What can hang from each mark
z111: z168 z297 z658 z751
z168: z111 z751
z551: z168
z297: z658
z658: z111 z751
z751: z168 z658

Each row was made from one small tree. Brackets hold a mark, then the marks that hang from it, in the order of their numbers. Every link used is in the known rows. Write each row's tree.
Known rows
(z168 (z111 z297 z658) z751): [ 27   4   5   5   2   0   8  -2 -10 -24  54  -2   0   1  -1   2 -32]
(z551 (z168 z751)): [  8  -2   2   2  -9  11   8  -6 -10  11 -18   7   0  -9  -5   2 -30]
(z551 z168): [ -4  -7  -2   3  -8   4  -2 -11   1   6 -28  15   4 -10  -3   8  -3]
(z658 (z111 z168)): [-17   1   6  -7   3 -16 -17  -6  13  -1 -21   8 -10   1  -1  14  14]
(z751 (z168 (z111 z297)) z658): [-11 -12  11  -1  21 -17  -3  -4   8   0 -20  13   5  13  12  -2  38]
(z168 (z111 z658)): [  5   3   2  -5   7 -14 -10 -10   4 -30  20   6  -8  -1  -5  16  -1]
(z297 (z658 z111 z751)): [-10  16  -3  -1  -6   3  -7   8   4  -2  -7 -25 -28   9  -9   4 -14]
(z551 (z168 (z111 z658) z751)): [ 18   4   8  17  -2   0  -1  -8  -9  -6   1   4   2  -6  -4  14 -30]
(z751 z168): [-22 -10 -10 -22   4  -4  -2  -4   9  16 -14  17   3  -3   0  -8  21]
(z111 z751): [ -4   1 -12 -37  -5  12   7   9  -6  -1  -2  -5  -1 -12 -17  -4  13]
(z751 (z168 (z111 z658))): [-12  -5  -4  -5  11 -15 -11  -5  10  -1   5  14   4   1   1   4  20]
(z168 z751): [  8   3  -1 -30  -5  12  16   0 -12   3   7  -1 -14  -5 -12  -8 -37]
(z658 (z111 z297) (z751 z168)): [ -7   2   0   2   3 -14  -6  16   8  23   9  -6  -8   7   6  -6  10]
(z111 z297 z658 (z751 z168)): [  3  -8 -26   8  -5   8  14  15   0  -6  38  -6  49  -5   7 -26  35]
(z168 (z751 (z658 (z111 z297)))): [  8  -1  14 -16   5   0  15   2  -8  -4  -8  -4 -12  11  -3  -6 -25]
(z297 (z658 (z111 z168) z751)): [-10  20  -4  10  -6   3 -10   6   4   5 -12 -28 -19   5  -3   2  -6]
(z297 (z658 (z111 z168 z751))): [-17  11  -6  -1  -5   6 -13   3   7  -8 -14 -18 -11   4 -10   8  10]

Which tree is each row?
[ 22  -1   6  26  -4   3   1  -7  -9  -8  15   7  10  -5   2   9 -26] => (z551 (z168 (z111 z297 z658) z751))
[-21   6  -6 -10  -3   3 -12   5   8  -7 -13 -13 -15   8 -14   6   9] => (z297 (z658 (z111 (z751 z168))))
[  9  -2  -9   9  -9  16  12  -4  -5   9  22   2  22 -11  14 -18   0] => (z111 (z168 z751) z297)
[-21 -15  11  -1  18 -22  -4   0  14   6 -35  12   6  20  11  -5  40] => (z751 z168 (z658 (z111 z297)))
[  3   8   2  -4   1   6  11  -4  -7  12 -21  -7   6  -5   7 -10  -3] => (z111 (z168 (z751 z658)))
[ 18   5   6  -4   0  10   2  -2 -10 -17  43  -4 -19   2  -7   6 -34] => (z168 (z111 (z297 z658)) z751)
[ 11  -2  -3  13  -3  13  15  -3  -5   7   8  -2  23  -5  18 -20   6] => (z111 (z168 (z751 z658)) z297)
[  6   3  16 -22   7  -2  14   2  -9  -2 -18  -6 -19  10  -7  -3 -28] => (z168 (z751 (z658 z111)))
[  6  -2   4  20  -1  -7 -11 -12   1 -11  -9  12   5  -6   0  19  -4] => (z551 (z168 (z111 z658)))
[  4  -1   5   3  -1   0 -10  -5  -4  -2 -14   9  -3 -11  -9  20   3] => (z551 (z168 (z111 z751)))
[  9  -5  12  13  -2   3   7  -4  -7   6 -26   5   4   2   2   3 -19] => (z551 (z168 (z751 (z658 (z111 z297)))))
[ -4  -2 -17   7 -11  16   6   5   3   3  23  -8   6   0   6 -17   5] => (z111 (z297 (z658 (z751 z168))))
[  2   6   3  -2  -2  -9  -3  14   3   8  14 -11 -17   5   1  -1  -5] => (z658 (z111 z297) z751)
[  3  -6   4  21  -5   3 -13 -12   2  -8  -3  13   0  -5   0  18  -1] => (z551 (z168 (z111 (z297 z658))))
[ -9 -10  -6   3   9 -12  -8  -5  10  -3  19  16  13   1   7  -1  25] => (z751 (z168 (z111 z297 z658)))
[  2  12   2  13  -2  -9  -6  12   4  17   8 -14  -5   0  11  -3   7] => (z658 (z111 z168 z297) z751)
[ -4 -13  -9 -10   3   8  14  15  -2   7   1  -2  27   1   6 -22  46] => (z111 z297 (z751 z168 z658))
